What can hang from each mark:
P: C D H X
E: S
S: H J V
Q: V
H: S
V: Q
D: P S
C: P
X: P

Each row was made from one small tree. The marks that hang from a mark follow it in brackets, in alphabetical order. Every link used is in the known rows. Write each row's tree.
Known rows:
D{P{C H X}}: [-35.8  21.3   8.5   9.3  -7.9   2.7   9.1 -35.7  30.6 -38.1 -49.6  20.7
  56.7 -18.8  27.9   8.7  -0.9 -10.0 -41.6  -8.1 -30.9 -10.9  -0.7  -3.5]
Q{V}: [-14.6  21.6  29.8  33.7 -13.9 -13.0 -10.1  34.3  15.2 -20.4  -5.5  31.8
  12.8   8.8  25.7 -22.3  27.5 -15.6  24.3 -55.4  17.3   8.7  49.0   9.0]
H{S{J V}}: [ -5.4   9.5 -21.0   5.7  -6.3 -22.8  -1.1  58.5 -44.5  39.2 -27.7  31.0
 -26.0  51.1 -19.3 -33.2 -14.3 -15.1  10.9   5.4  10.8  41.0  -3.2 -17.1]
E{S{V}}: [-13.1  16.1 -13.8   6.3  -2.7 -21.9  20.1  58.1 -16.3  29.1   2.0  29.9
 -22.0  67.2  21.7 -20.7  -1.5 -50.0  10.6 -41.3   3.1  -9.3  30.0   1.7]
D{P S{H J V}}: [ -6.0  -6.5 -39.0 -10.0   0.1 -29.9  -2.2  62.7 -43.2   7.6 -54.9   8.0
 -16.2  51.4  -3.7  -6.7 -38.5 -29.1   3.0   9.7  -0.1  20.9  -2.0   8.1]
C{P{D{S{J}} H}}: [  4.1 -14.5 -23.0 -15.4   3.9  14.5 -31.9  46.9  -0.3   2.1 -14.7 -28.0
 -14.7 -30.7  -2.3  21.8 -21.1 -52.0  12.9  50.9  -9.5 -36.5 -14.1  12.6]
C{P{D{S} H X}}: [  5.5 -15.3 -36.2  -4.3  -8.1  33.2 -18.6   4.6   4.1   1.0  12.3 -23.0
  -9.7  -2.9  21.0  43.6 -17.2 -78.8  21.7  -3.5   6.8 -49.8  12.7  11.6]
P{D X}: [-26.0   7.0  -2.1  39.2 -21.7  16.4  -3.8  23.1  23.3  -9.3 -20.7  22.6
   1.0   2.7  -5.1  14.0  36.1 -28.2  15.5 -51.4  17.2 -49.9  38.5  12.4]
P{H}: [-20.7  24.3  29.7  12.3  -8.4  -7.0   8.4  19.0  14.6  -8.1  -1.3  14.4
  45.7 -26.5  43.2  -5.5  24.7 -21.0   0.4  -3.4 -18.9 -16.3  13.3  18.0]
C{P}: [-36.1  41.8  -9.7  15.7   0.3   5.0  -1.2   8.9  19.4   0.0  -3.7   3.9
  19.5   0.7  25.5   3.5  15.9 -61.8   9.5 -22.5  11.7 -49.5  37.1  -7.2]
D{S{H}}: [ -9.1   9.7 -19.9  16.2 -13.9  -2.8  24.5  26.2  -5.6   5.6  18.7  -2.6
   1.3  37.6  41.3   2.5   0.3 -44.7  27.9 -13.0   9.2 -12.3  42.6  22.2]
P{C D}: [-31.3  29.2  14.8  38.9  -3.0   0.3  -7.8  -6.8  46.1 -32.5 -22.1  15.7
  22.1 -23.6 -16.5  -0.9  34.6 -20.0   2.0 -20.6  -2.0 -41.5  12.4   9.9]
V{Q}: [-15.8  20.4  -4.5  23.4  12.7  -9.8   2.4  16.8   4.1  -8.8 -13.3  23.5
  40.8  -8.8  29.0  -2.6  25.8 -18.6   8.2 -22.9  33.4 -16.3  35.1  20.3]
X{P{D H{S{J}}}}: [-30.4  11.4 -12.6 -29.8  -6.0   9.9 -13.9  32.7  -5.3  16.8 -34.3  -1.4
 -19.3 -32.2 -33.5 -11.3 -10.3 -10.2   1.9  26.5 -12.1  36.5 -54.0   6.0]
C{P{D{S{H}}}}: [-18.8  11.6 -39.9   1.0  -9.3  18.9  -3.8  20.5   4.7  -2.5  20.6 -29.9
 -23.2  17.6  -8.1  38.7 -17.1 -81.2  39.7  -2.5  23.7 -43.8  20.6  14.8]
P{C H{S} X}: [-14.7  19.8  -7.9  11.2 -18.5  14.6  24.3 -41.6   6.7   5.7   6.8  17.5
  19.2  20.1  19.8  -3.4 -13.6 -14.1 -12.6   7.4 -16.4  27.0   2.3 -17.2]
C{P{D X}}: [-33.4  21.5 -25.7  22.6 -12.3  30.3 -14.4   5.4  21.6  -5.2 -15.7   2.4
  -9.3   5.4 -13.3  30.4  15.1 -62.7  17.0 -42.2  24.7 -70.2  36.2  -4.5]
H{S{J V{Q}}}: [  7.6   1.0 -37.4  -3.8  16.4 -21.9 -10.1  50.9 -59.0  34.9 -31.8  30.0
 -12.3  46.5 -23.9 -23.8 -26.5  -6.4  10.5  16.9  38.3  54.7  -7.7  -9.2]
X{P{C D H}}: [-43.7  40.0   7.9 -11.1  18.2   9.5 -17.5 -35.5  37.8 -27.3 -37.4  -3.6
  30.0 -51.8  -6.8  -7.9  15.9 -22.0  -7.1 -13.7 -24.2 -16.1 -34.6  10.0]
C{P{D{S{H}} X}}: [-15.0   2.5 -60.2   7.4 -17.3  39.2   1.1   5.3  -3.2   5.9  12.5 -25.2
 -35.8  45.1  -5.8  44.4 -24.3 -81.5  36.6 -23.4  30.0 -50.8  39.5   5.2]
H{S{V}}: [ -8.4  15.1 -11.1  10.9 -10.5 -21.4   7.2  32.9 -29.3  30.0   8.5  31.4
  -6.9  53.2   2.4 -16.8  -1.6 -41.0  16.8 -26.2  20.0  36.6   4.1  -7.5]
P{C H{S{J V}}}: [ -2.3  17.5  -5.9 -12.3   5.5 -17.5  -1.4   8.4 -33.8  23.2 -30.4  21.4
  -0.5  25.3 -16.0 -34.1 -35.8  -0.8 -10.7  45.0 -26.0  54.0 -36.5 -24.0]
X{P{H{S}}}: [-32.1  30.1  -8.5 -27.9  -6.3   3.3  11.2  -5.5  -3.2  19.2   3.7   5.0
  15.4  -8.0  28.6 -12.0  -4.3 -34.2  -1.5  -7.1  -8.1  44.5 -28.5   1.7]
E{S{H V{Q}}}: [-11.8  23.2 -42.2 -10.2  10.8 -18.0  28.8  40.5 -47.7  26.4   6.8  15.8
 -17.8  81.0   1.8  -5.0 -33.9 -39.1  23.0 -18.5  31.6  17.1  29.0  11.9]
P{C D{S} H X}: [ 10.8 -14.4 -13.5  15.0  -4.6  21.0  -8.2 -21.2  19.2 -17.5  -3.7  -3.2
   9.5  -5.5  18.0  18.3  -3.7 -33.2   5.5  -1.4 -13.4 -31.7   7.4  14.6]
S{H J V}: [-26.0  33.1 -14.1   7.2  -1.0 -19.1   5.2  53.8 -41.6  25.1 -46.8  19.0
 -17.1  51.5 -18.5 -28.9  -8.4  -8.7  17.8  -4.1   1.1   7.1  19.2  -5.3]
C{P{D H X}}: [-25.4  16.9 -10.9   2.3 -12.6  32.3 -14.9  -2.0  16.3  -7.2  -8.8 -10.3
   7.7 -20.1  -1.8  36.0   2.2 -57.9  11.8 -11.6   2.2 -54.4  10.9   2.3]

Which tree is each row?
[-38.9  29.2  29.3   1.8   1.4 -16.3   3.7 -23.3  38.6 -46.7 -40.4  14.9
  70.7 -46.8  25.9   2.7   4.6 -12.5 -37.8  12.3 -37.0  -3.6 -17.7   6.7] => D{P{C H}}
[-11.8  25.6 -33.4  -0.2  21.9 -18.5  -2.1  44.3 -60.6  18.4 -50.7  16.9
  -1.5  45.7 -22.0 -20.5 -20.7  -1.2  20.7   7.6  30.1  20.8  15.7   4.4] => S{H J V{Q}}
[-31.6  20.5  -4.9  41.9 -10.0  19.3  -3.8 -20.7  37.4 -22.6 -30.3  20.8
   9.8   2.1 -15.6   4.7  27.0 -19.2  -0.3 -41.0   2.9 -49.2  30.3  -1.8] => P{C D X}
[-43.2  25.4  -6.6  28.9  -7.7  -0.1   7.8 -29.2  36.9 -35.2 -57.4  31.7
  39.3   7.4  16.9   2.7  13.3 -16.1 -34.9 -36.6 -11.0 -25.8  25.1 -10.0] => D{P{C X}}
[-24.2  21.9 -34.4  -7.3  -6.5 -16.4  28.9  76.4 -44.7  43.5 -25.9  18.3
 -52.2  89.2 -13.5 -30.8 -31.6 -20.4  11.9   2.9  -7.2   9.4  22.2  -5.1] => E{S{H J V}}
[-20.5  16.5   9.9  23.0  -9.7  21.4  -4.6 -27.6  32.3 -25.4 -23.3  10.6
  26.0 -22.9  -3.8  13.2  14.2 -13.5  -3.6 -11.2 -17.0 -36.0   3.3   6.1] => P{C D H X}
[-17.3   3.8  11.8  18.5 -22.1  16.2  -5.8  17.0  17.6 -12.7 -13.2   9.7
  17.4 -24.0   4.1  20.9  23.3 -23.7   9.8 -21.7  -4.7 -36.9  10.4  19.4] => P{D H X}
[-29.2  10.2  -6.9  -2.1 -22.4   4.3  18.8 -39.9  14.7 -19.4 -22.2  19.4
  37.0   2.3  11.5  12.9 -25.3 -15.3 -36.5  11.6 -21.2  36.4 -22.3 -14.1] => D{P{C H{S} X}}
[ -9.3  15.9 -51.8 -14.6  15.7 -16.9  20.5  67.5 -62.0  37.9 -30.2  16.3
 -37.9  81.2 -17.6 -24.1 -44.9 -13.4  15.5  13.3  22.2  23.3  20.9   4.6] => E{S{H J V{Q}}}
[-43.2  55.0   3.8 -14.5  19.3   4.1   1.6 -44.7  26.1 -15.4 -34.6   3.2
  44.5 -27.7  32.8 -26.3  10.4 -20.4 -16.6 -15.4 -32.8  -3.0 -13.9  -2.5] => X{P{C H}}
[-36.6  45.6 -11.5 -24.8   5.9   4.6  12.0 -46.4  10.2   4.3  -5.4   5.6
  24.1  -7.9  17.0 -24.4 -11.1 -22.7 -14.6   5.0 -23.0  43.8 -35.9 -14.1] => X{P{C H{S}}}
[  1.3   9.2 -33.5  -0.6  18.6 -23.2  10.6  49.4 -33.7  24.2  -2.5  29.5
  -7.8  60.5  17.6 -14.3 -13.2 -41.3  13.1 -29.7  31.3   2.7  27.5   9.7] => E{S{V{Q}}}
[  0.4  -7.5 -43.0  11.4   7.7 -14.2  -8.2 -13.1  -9.7  -9.5 -49.4  25.5
  10.5  58.0  24.6   0.6 -24.8 -46.4 -17.5 -42.8   2.5  -4.9  15.9 -10.3] => D{P{C X} S{V}}
[-38.1  28.5  12.0 -14.8   4.3   7.3 -16.0   9.0  22.7 -14.5 -25.6  -3.1
  21.6 -52.2   1.0   3.2  23.7 -32.7   7.9 -24.3 -11.1 -15.3 -26.1  25.6] => X{P{D H}}
[-50.2  47.5  -8.0  10.8  14.1   9.0 -15.3 -26.6  44.6 -25.3 -44.1   6.8
  12.4 -26.0 -17.4 -13.5  28.3 -28.0  -0.5 -44.5  -2.6 -31.5  -7.4   2.3] => X{P{C D}}
[-20.0  15.4 -32.8   1.9  20.3  11.5 -20.3 -19.3  31.0 -17.3 -25.2  -6.6
  -4.1  -8.1   5.4  -5.6  10.7 -49.0   8.0 -35.2   1.7 -25.9  -5.4  12.3] => X{P{C D{S}}}
[  5.0   6.8 -28.9   1.1  11.5 -20.9  -1.7  23.9 -48.2  24.6   3.4  31.0
   8.9  45.6  -3.2  -7.8 -16.2 -33.9  19.5 -16.9  49.2  49.7   1.3   0.8] => H{S{V{Q}}}
[ -4.3  -3.1 -29.5  10.1  -0.5  13.6 -23.1  27.4  18.6  -5.6  12.5 -17.5
 -12.8  -2.5   8.7  30.0   2.2 -84.3  29.2 -11.8  23.8 -58.7  20.0  15.2] => C{P{D{S}}}
[  8.1  -4.9  -5.9 -14.5  16.9 -31.4 -12.1  -5.7  -7.5 -22.3 -33.5   8.3
  41.4   4.5  34.4   1.1 -28.5 -42.3 -21.6   7.7 -27.0  17.0 -28.4   7.5] => D{P{C H} S{V}}
[  2.2   1.2 -42.9  -3.8  22.7 -23.3   1.6  73.4 -47.7  35.1 -38.6  29.1
 -26.4  59.3  -3.5 -30.7 -24.9 -15.6   4.8   1.6  21.6   8.9  18.7   0.8] => E{S{J V{Q}}}
[ -0.2  -8.0 -49.6 -16.3  23.6  -6.1 -40.3  59.3 -31.8  24.2 -60.4   2.3
 -45.1  24.0 -23.3 -21.9 -11.4 -41.8  21.8 -27.2  13.3  -4.8 -18.0   9.4] => X{P{D{S{J V}}}}
[-17.2  16.3   3.5 -18.1   0.3 -29.9   3.4 -14.9 -10.1 -11.9 -25.8  22.5
  35.3   8.2  -4.2  -1.3 -35.0 -26.3 -26.5  18.1 -21.6  61.6 -52.6 -12.9] => D{P{C H{S{V}}}}
[  1.0  11.4 -23.5   9.7  28.8 -23.0 -21.2  53.5 -45.0  16.9 -58.8  30.0
   9.9  23.6  -8.7 -28.9  -2.8  -3.4   9.2  -3.4  29.4   6.6  15.8   2.6] => S{J V{Q}}
[  4.3   3.3 -14.5  -7.1 -18.7  -1.1  11.9  12.6 -44.9  34.8   7.1  26.5
  -1.2  54.0  14.3  -5.2 -22.2 -35.3   8.8 -17.1   3.3  40.8  -1.9 -12.2] => P{H{S{V}} X}
[-21.4  29.6   7.0  21.0  -5.1  13.6  12.9 -37.5  21.1 -13.7 -19.3  18.6
  40.4   0.1  36.0  -7.7  11.3  -9.8 -13.4 -13.3 -25.1 -21.4  23.8  -7.3] => P{C H X}
[-24.6   7.4 -41.6  14.4 -12.1   8.2  22.3 -30.7  11.4 -22.5 -27.8   3.9
  12.0  48.8  26.5  17.2 -26.6 -32.5 -14.4 -19.4  -5.1  -7.8  28.5  -0.4] => D{P{C X} S{H}}
[-11.9   3.5 -40.0  26.6 -13.9  25.2  10.5 -19.1  11.5 -12.7  -3.0  -5.9
 -18.0  42.1  -7.5  19.5  -9.1 -36.4  21.7 -21.0   9.3 -33.1  33.3   8.2] => P{C D{S{H}} X}
[-19.0  16.6 -15.3 -38.0   2.7  -4.8 -18.6  16.4 -26.7  21.5 -10.5   3.3
 -14.9   1.1 -29.2  -5.2 -16.4 -49.3  18.9 -18.9   4.1  50.1 -60.4   4.6] => X{P{D H{S{V}}}}
[-34.5  37.7 -18.4 -28.0  10.7   5.8   3.1 -22.4  -2.0  15.9 -42.0   3.0
   4.1  -8.5  -1.4 -39.6 -23.3   3.3 -23.0  36.1 -33.3  51.7 -44.1 -21.7] => X{P{C H{S{J}}}}
[-16.5   2.5 -12.3  18.4   3.5 -18.3  -0.3  -8.3  34.0 -35.0 -30.1  12.7
  36.4  -2.7  39.3   4.4   0.0 -37.3 -24.3  -8.5 -10.4 -13.2  11.3   8.6] => D{P{C} S}
[-22.8  24.2  32.1  16.1   0.3   0.9  -8.7 -12.3  40.2 -35.4 -14.9   5.0
  40.3 -51.1  -6.1   4.5  21.4 -14.9  -2.8   9.1 -24.6 -28.5 -14.5  15.4] => P{C D H}
[ 13.2 -20.8   8.8   7.5  -7.7  -0.6 -11.5  36.3  13.7 -12.4  16.4  -7.7
  14.9 -32.0  25.2  21.5  11.9 -45.9  20.2   7.7  -6.7 -25.3  -4.1  40.4] => P{D{S} H}
[-31.9   6.4  12.0   5.7 -19.5  -3.0   8.9   6.2  16.9 -24.1 -39.4  20.7
  49.8 -18.3  39.1  19.1   6.9 -19.7 -26.8 -20.1 -18.4 -12.4   6.3  10.1] => D{P{H X}}
[  1.5 -29.9 -22.9  -4.1 -11.5  -0.4  -4.3  38.2  -8.3  -4.3 -55.4   7.6
  13.0  -1.1  41.5  10.1 -21.8 -12.4 -26.6  22.8 -24.8  -1.6   1.1  10.5] => D{P{H X} S{J}}
[-15.9   4.8  -5.0  10.7 -24.2  22.8   6.5 -28.8  15.4  -7.4   4.3  10.4
   5.8  -1.1 -19.7  15.5  -8.6 -17.1  -3.0   7.6  -9.2  14.3 -15.8  -5.8] => P{C D H{S} X}
[ -5.3 -11.0 -16.6   3.4  -4.1   2.7   4.7 -28.6  18.4 -30.1 -30.5   7.5
  40.7  -1.5  51.5  15.2 -18.8 -29.9 -32.1  -0.9 -27.8  -7.2   3.0   4.3] => D{P{C H X} S}
[  4.1 -13.9 -19.0   2.9   3.9 -36.0 -11.7  45.6 -16.1  -5.2 -30.5  20.7
  14.3  30.6  31.6   5.4  -8.6 -56.6  -1.8 -32.8   9.2   2.2   5.8  14.0] => D{P S{V}}
[ 14.6 -12.2 -30.4  14.8  19.4 -14.5 -32.4  36.1 -14.5   3.2 -47.8  10.1
 -26.9  25.6 -29.7 -20.1 -11.0 -24.0  11.0   6.7  -0.9 -16.9  -5.3   1.4] => P{C D{S{J V}}}
[ 27.9 -30.2 -10.2  -9.3   7.5 -14.2 -32.9  73.4 -34.4  13.5 -30.4  -1.4
 -18.9  -0.6 -10.3  -2.9 -16.8 -28.1  21.3  26.6  -9.4  -2.7 -23.0  21.8] => P{D{S{J V}} H}
[  2.6 -16.9 -37.4  33.7  -1.3  19.6 -16.7  12.1  12.6  -3.1 -46.1   7.8
 -26.9  20.9 -13.0  -2.7  -2.3 -12.2   1.6   0.4  -1.1 -40.3  26.2  -1.6] => P{C D{S{J}} X}
[-16.5   4.0 -50.5  -1.7  -6.8  18.8 -12.5  44.9  -8.7   7.8 -14.1 -31.1
 -42.8  16.2 -27.1  22.9 -28.3 -56.4  30.9  31.1  12.9 -39.4  14.7   6.7] => C{P{D{S{H J}}}}
[-13.6  32.3 -23.5   2.5  17.9 -17.8   6.9  17.8 -45.2   8.9 -15.3  15.0
  17.5  45.0  -2.0  -6.3 -11.4 -27.2  28.9 -24.4  39.6  16.7  23.0  13.4] => S{H V{Q}}
[ -5.9  -2.7   5.0  -2.3   5.4 -16.2   0.4 -16.0  27.7 -39.1 -21.5   1.6
  53.6 -27.4  48.9   9.5 -12.5 -30.8 -28.4  21.0 -32.1  -1.1 -16.1  15.1] => D{P{C H} S}
[ -9.8  -6.5   9.7  -1.5 -22.9   1.4  -6.0  54.1  -1.4   9.5 -11.8   6.7
  -9.9 -29.0 -32.2   3.2  -5.0  -2.5   5.3  50.0 -11.4  24.2 -36.2  11.4] => P{D H{S{J}}}
[-37.9  24.7 -22.8   4.8 -19.3   0.0  41.2  68.1  -8.2  26.5 -13.7  10.9
 -40.0  56.5   2.6 -20.4 -14.1  -9.7   5.5  15.9 -13.7  -7.6  35.2   2.4] => E{S{H J}}
